Each row comes from the steps of one path. Every step used is in the known rows, and no mark comes twice. Write the path behind each row, first mark first.
(in the rows, 128 means zero)
Known rows:
kure diridi sunarug rinab: 166 126 133 122 151 113 114 101 125 124 156 134 164 132 125 136 121 141
 145 111 120 111 125 116 117 95 136 88 114 143 110 145 110 143
sunarug pidu: 126 139 132 114 142 126 135 135 114 128 128 141 124 130 125 140 122 129
 120 144 131 130 118 119 132 120 124 135 155 144 129 133 122 120
rinab sunarug vuna desud tutez: 123 143 119 129 155 110 134 111 125 129 154 129 183 121 97 128 127 114
 148 137 109 131 122 138 144 152 150 100 102 112 134 145 94 130
rivi pidu sunarug kavimur: 101 133 104 122 131 113 113 136 111 113 135 155 136 124 110 118 126 123
 135 96 139 144 110 113 131 96 135 161 141 164 126 149 124 106
sunarug lumekeb desud tutez: 119 146 138 117 147 133 138 113 137 114 144 100 166 108 117 127 100 109
 137 149 125 143 109 141 120 126 150 103 113 75 136 136 107 158
rinab desud lumekeb: 107 131 143 130 128 149 130 127 133 135 149 127 167 125 116 135 115 128
 127 144 130 145 132 124 125 128 136 118 134 86 126 130 112 99
tutez desud rinab sunarug kavimur: 110 149 107 122 160 131 93 120 99 104 162 139 188 126 95 132 108 123 121
 102 156 137 135 134 133 81 140 127 134 113 122 138 138 114
diridi kure: 137 124 142 132 123 127 135 111 136 125 124 124 128 134 130 141 144 126
 136 124 128 105 142 133 133 107 126 127 115 151 133 151 131 145
rinab desud vuna: 124 144 137 137 130 132 127 124 132 136 154 141 193 119 116 121 125 137
 139 127 121 153 148 134 131 136 137 129 123 123 142 126 113 104
vuna desud rinab sunarug: 124 138 108 125 142 115 115 112 115 110 161 144 194 131 98 131 127 126
 144 118 140 134 128 138 138 120 148 107 129 99 124 135 139 119
desud vuna: 129 137 126 142 126 126 132 124 130 135 142 130 154 117 118 130 130 134
 137 120 109 137 146 132 126 140 121 128 123 141 141 131 120 115
vuna sunarug rinab: 143 133 124 124 143 117 104 115 111 120 143 151 155 139 116 118 115 146
 146 110 128 102 117 125 130 122 141 105 119 121 119 119 127 126
diridi sunarug lumekeb desud rinab: 129 140 143 114 151 125 126 98 121 107 160 123 200 123 113 131 103 125
 145 131 143 131 111 132 110 95 146 94 129 85 136 142 115 149
kavimur rivi: 114 133 113 128 131 128 122 136 121 121 120 120 125 138 111 121 118 128
 119 125 136 140 112 123 126 129 122 142 137 138 129 118 119 116
lumekeb desud: 129 131 137 115 131 135 118 120 129 118 140 118 152 130 123 123 119 117
 139 132 127 132 121 146 129 108 146 133 120 107 133 108 127 141
vuna desud lumekeb: 122 130 147 141 129 128 125 123 127 121 140 126 141 131 104 152 118 124
 135 151 111 127 118 127 126 137 138 113 136 81 132 134 111 99
pidu sunarug lumekeb desud vuna: 127 153 137 133 129 126 134 114 127 132 167 130 201 108 104 129 123 125
 153 121 105 140 119 133 112 106 139 130 116 110 151 130 121 126
kure diridi: 154 130 132 127 125 126 125 123 137 136 128 125 132 127 126 145 134 120
 134 124 119 120 141 128 130 105 131 119 115 144 122 141 126 140
tutez desud rinab sunarug: 117 137 104 108 145 127 109 117 118 120 159 132 191 128 103 118 119 132
 121 106 152 134 136 147 133 109 134 107 125 87 119 136 151 121
vuna sunarug kavimur: 120 150 127 141 142 121 97 133 95 113 138 150 147 134 111 136 115 123
 135 110 134 105 119 114 132 93 140 148 124 150 132 135 114 116
sunarug pidu rivi: 109 135 116 112 146 125 138 138 117 124 111 128 115 132 113 131 120 127
 121 133 131 144 109 101 132 117 120 159 166 141 132 123 113 106
lumekeb desud vuna sunarug: 130 148 132 134 126 118 112 121 117 127 156 136 189 129 107 122 121 129
 154 113 110 111 129 142 130 115 142 136 103 124 144 117 116 120
vuna desud rinab sunarug pidu rivi: 108 143 102 109 158 115 127 124 107 109 138 142 170 135 88 134 119 125
 135 126 139 148 107 110 140 111 137 142 168 116 129 128 121 98
desud rinab: 123 125 119 120 130 128 125 111 130 116 132 129 155 127 122 121 118 129
 137 119 146 137 139 136 131 128 132 106 130 113 128 133 138 129
lumekeb desud rinab sunarug diridi: 117 149 102 92 134 136 116 109 118 126 156 148 187 133 108 134 126 115
 146 101 151 155 144 156 137 80 143 114 123 110 129 131 151 154
rivi pidu sunarug: 108 119 99 108 114 108 133 135 131 128 130 149 131 126 119 104 139 132
 136 100 132 142 108 124 129 125 130 146 135 145 122 147 134 111
sunarug rinab desud: 135 132 138 117 149 137 109 115 126 121 152 148 183 132 122 112 112 143
 139 127 141 144 128 131 133 125 152 106 130 101 121 111 122 119
kavimur sunarug lumekeb desud tutez: 115 155 130 114 147 121 136 111 136 121 150 103 185 103 107 119 109 108
 142 146 123 149 97 135 107 121 156 103 105 80 142 144 110 161
pidu rivi: 111 124 112 124 133 128 133 131 129 124 111 117 118 130 116 120 125 125
 128 118 129 142 118 110 129 125 124 152 142 127 132 119 119 113
vuna sunarug rinab desud lumekeb: 118 135 139 125 140 141 110 117 120 128 162 146 189 133 106 127 104 143
 142 129 129 123 122 122 127 123 147 99 126 80 119 124 112 97
tutez desud lumekeb: 114 129 142 121 134 141 118 129 131 130 137 112 139 128 109 137 110 131
 109 138 123 127 127 135 119 125 123 113 131 71 126 134 124 100
sunarug lumekeb: 129 143 145 133 142 130 139 127 123 128 131 132 140 119 119 147 118 131
 122 144 125 126 112 115 111 123 127 114 141 105 136 142 120 135
diridi sunarug vuna desud: 145 137 154 134 154 97 124 109 114 131 148 147 176 140 107 140 134 130
 151 138 105 107 110 120 128 131 146 109 118 136 143 143 81 120
tutez desud rinab: 126 130 128 107 140 128 106 113 129 113 133 123 167 131 114 115 109 134
 121 120 152 135 136 150 131 122 135 101 128 81 130 132 143 120

Write each row's path:
120 134 140 139 129 117 133 114 125 142 152 141 168 129 93 142 134 123
 153 135 96 121 116 121 128 136 139 115 119 108 141 141 100 95
pidu sunarug vuna desud lumekeb
119 125 115 101 137 120 113 120 129 121 153 165 187 131 115 93 121 146
 146 105 146 156 111 128 134 122 154 120 136 115 116 127 129 106
rivi pidu sunarug rinab desud
134 153 151 136 146 122 135 111 122 127 170 123 201 114 109 142 114 131
 145 131 106 131 117 126 104 105 135 117 122 113 148 139 97 134
diridi sunarug lumekeb desud vuna
154 145 152 134 148 114 139 116 123 134 147 128 164 120 123 161 123 129
 128 136 116 110 111 102 102 90 128 101 127 128 128 172 100 147
kure diridi sunarug lumekeb
145 143 136 140 151 115 108 119 109 117 150 132 156 127 121 154 121 118
 135 113 127 115 128 105 121 65 135 130 120 172 123 160 98 133
kure diridi sunarug kavimur
117 150 112 138 156 120 98 115 96 96 163 150 191 128 91 143 116 118 142
 112 145 136 128 127 139 91 151 126 138 122 127 137 127 113
vuna desud rinab sunarug kavimur
102 140 118 105 134 120 129 131 121 115 138 133 163 128 96 114 113 123
 135 120 134 151 80 128 115 101 141 146 143 110 136 129 120 126
kavimur rivi pidu sunarug lumekeb desud
118 147 115 126 148 130 138 115 114 124 160 139 185 116 102 144 118 130
 128 125 141 134 122 120 116 111 129 100 141 96 127 151 137 136
desud rinab sunarug lumekeb
125 163 132 118 126 123 114 126 116 146 146 171 193 136 114 131 130 133
 149 107 128 138 148 140 137 107 141 129 113 133 146 137 120 119
rinab desud vuna sunarug diridi
95 149 87 133 150 131 103 128 96 101 148 134 170 132 87 128 108 120 125
 100 158 151 121 118 131 91 129 144 144 148 124 128 124 110
desud rinab sunarug kavimur rivi
156 130 136 128 135 110 126 116 130 133 146 124 154 130 132 143 134 126
 134 118 119 110 128 113 117 91 130 112 110 154 119 160 105 140
kure diridi sunarug
103 138 117 102 138 117 142 119 140 113 143 117 167 107 110 109 108 112
 142 128 128 155 93 138 121 125 151 116 120 88 132 150 111 144
rivi pidu sunarug lumekeb desud tutez
125 140 140 114 143 137 125 103 126 108 146 123 184 120 109 132 103 121
 144 135 143 138 121 142 119 107 146 99 134 76 139 127 130 148
sunarug lumekeb desud rinab
97 119 101 111 130 119 127 147 125 115 104 135 104 141 106 112 116 134
 115 116 146 152 105 124 130 139 119 150 157 148 125 129 115 108
kavimur rivi pidu
109 128 103 101 139 120 109 126 124 116 146 159 185 138 103 87 115 146
 140 102 151 164 100 125 133 122 149 130 143 123 118 119 122 97
kavimur rivi pidu sunarug rinab desud
134 145 156 120 151 124 130 112 119 117 159 120 180 124 120 140 111 124
 136 141 123 121 97 122 104 91 145 117 127 96 137 137 102 150
diridi sunarug lumekeb desud
121 149 131 111 142 124 123 100 125 115 152 127 203 116 101 125 111 120
 150 131 142 143 109 136 106 102 153 99 125 82 144 136 134 151
kavimur sunarug lumekeb desud rinab
118 146 110 115 148 126 135 138 104 132 152 148 149 128 114 142 129 128
 118 131 132 131 119 118 134 107 124 140 153 147 120 137 129 118
rinab sunarug pidu
120 134 126 113 137 131 128 114 142 112 141 97 156 115 124 112 107 106
 141 138 127 145 122 151 134 130 151 113 102 92 130 124 114 151
lumekeb desud tutez
135 140 137 118 147 127 100 117 115 120 156 159 197 140 117 109 111 146
 146 119 141 121 120 129 135 120 158 108 120 103 122 115 120 114
vuna sunarug rinab desud
122 159 133 144 143 123 94 124 98 111 159 144 186 126 100 134 110 120
 152 107 119 115 129 131 131 87 147 152 112 146 145 122 107 114
lumekeb desud vuna sunarug kavimur
126 151 129 131 153 119 129 112 110 114 162 146 198 121 93 150 117 129
 137 135 135 131 113 124 120 115 143 96 144 79 132 149 128 128
vuna desud rinab sunarug lumekeb
129 158 122 122 122 117 119 126 115 144 136 163 160 135 113 139 133 132
 147 103 118 126 147 138 133 110 128 128 112 146 145 143 125 126
desud vuna sunarug diridi
123 115 100 105 132 110 120 120 127 119 142 157 143 129 114 100 126 146
 146 94 132 140 108 124 128 125 136 118 135 134 114 134 137 116
rivi pidu sunarug rinab
97 152 95 122 159 130 89 129 95 100 150 129 181 136 80 122 100 123 112
 101 162 149 119 130 131 86 132 141 142 123 125 127 130 103
tutez desud rinab sunarug kavimur rivi
105 144 105 110 145 112 137 135 116 131 117 133 136 127 103 123 130 126
 128 128 129 150 96 96 118 112 126 159 156 148 138 131 116 110
kavimur sunarug pidu rivi
124 135 125 113 152 134 121 109 139 116 151 123 185 118 123 102 100 130
 140 134 139 156 127 139 137 145 157 88 112 87 119 127 110 131
sunarug rinab desud tutez
103 164 120 146 146 125 93 138 95 113 148 150 194 136 89 123 105 129 135
 109 139 138 120 116 133 102 141 160 130 154 143 121 96 86
rinab desud vuna sunarug kavimur rivi
112 133 108 121 148 107 109 139 109 107 122 138 126 140 99 134 112 125
 120 104 142 141 105 106 124 87 125 151 149 184 120 157 91 113
kure diridi sunarug kavimur rivi pidu
93 130 104 121 150 109 112 143 103 101 123 141 124 141 101 123 108 132
 116 106 149 148 95 106 122 103 124 157 158 172 124 148 91 104
diridi sunarug kavimur rivi pidu
138 138 140 115 121 129 133 110 133 135 117 141 123 141 130 153 149 121
 139 116 134 120 153 142 137 89 124 125 115 156 138 159 138 159
sunarug diridi kure
131 142 128 113 148 123 108 112 125 129 158 151 205 128 112 106 122 143
 146 124 139 149 115 125 119 119 160 105 120 107 127 120 127 124
kavimur sunarug rinab desud
112 137 127 117 139 134 131 120 142 122 141 116 175 115 128 107 111 118
 132 141 140 157 129 138 137 145 152 109 111 94 127 137 107 129
rinab desud tutez
132 162 151 136 147 116 119 129 111 132 148 143 187 122 99 139 110 143
 124 128 113 105 116 126 113 121 129 115 123 93 147 145 114 111
tutez desud vuna sunarug lumekeb
121 137 113 110 143 125 122 107 140 120 162 130 202 113 122 90 111 129
 149 119 137 158 118 134 135 134 161 96 104 93 118 134 118 125
pidu sunarug rinab desud tutez
128 158 136 118 141 117 120 129 104 127 153 150 179 131 107 135 115 130
 143 129 115 115 119 132 134 108 137 143 132 141 143 123 111 113
lumekeb desud vuna sunarug pidu
117 134 103 122 147 125 134 107 116 143 159 148 188 126 99 128 134 127
 145 108 128 127 145 130 137 126 127 106 119 142 131 137 123 130
desud rinab sunarug vuna
139 153 145 117 120 122 120 104 124 132 140 146 175 142 113 146 143 121
 162 103 120 106 154 154 139 76 138 131 94 152 151 150 128 153
lumekeb desud vuna sunarug diridi kure
122 129 144 124 148 138 120 109 125 126 172 134 191 129 115 130 104 143
 138 132 129 136 120 114 114 116 141 92 131 87 116 136 100 103
diridi sunarug rinab desud lumekeb
124 129 127 120 136 94 128 121 121 132 134 165 160 137 97 120 143 129
 155 120 109 128 105 129 140 141 147 130 127 140 142 140 104 105
rivi pidu sunarug vuna desud
131 141 136 129 136 124 116 127 129 132 143 125 167 123 110 124 120 140
 122 121 116 135 143 146 126 132 125 124 119 109 142 129 125 106
tutez desud vuna
152 142 139 114 149 109 133 123 116 133 143 138 149 131 128 153 126 128
 126 135 122 113 117 106 123 87 125 121 140 167 121 161 102 131
kure diridi sunarug pidu
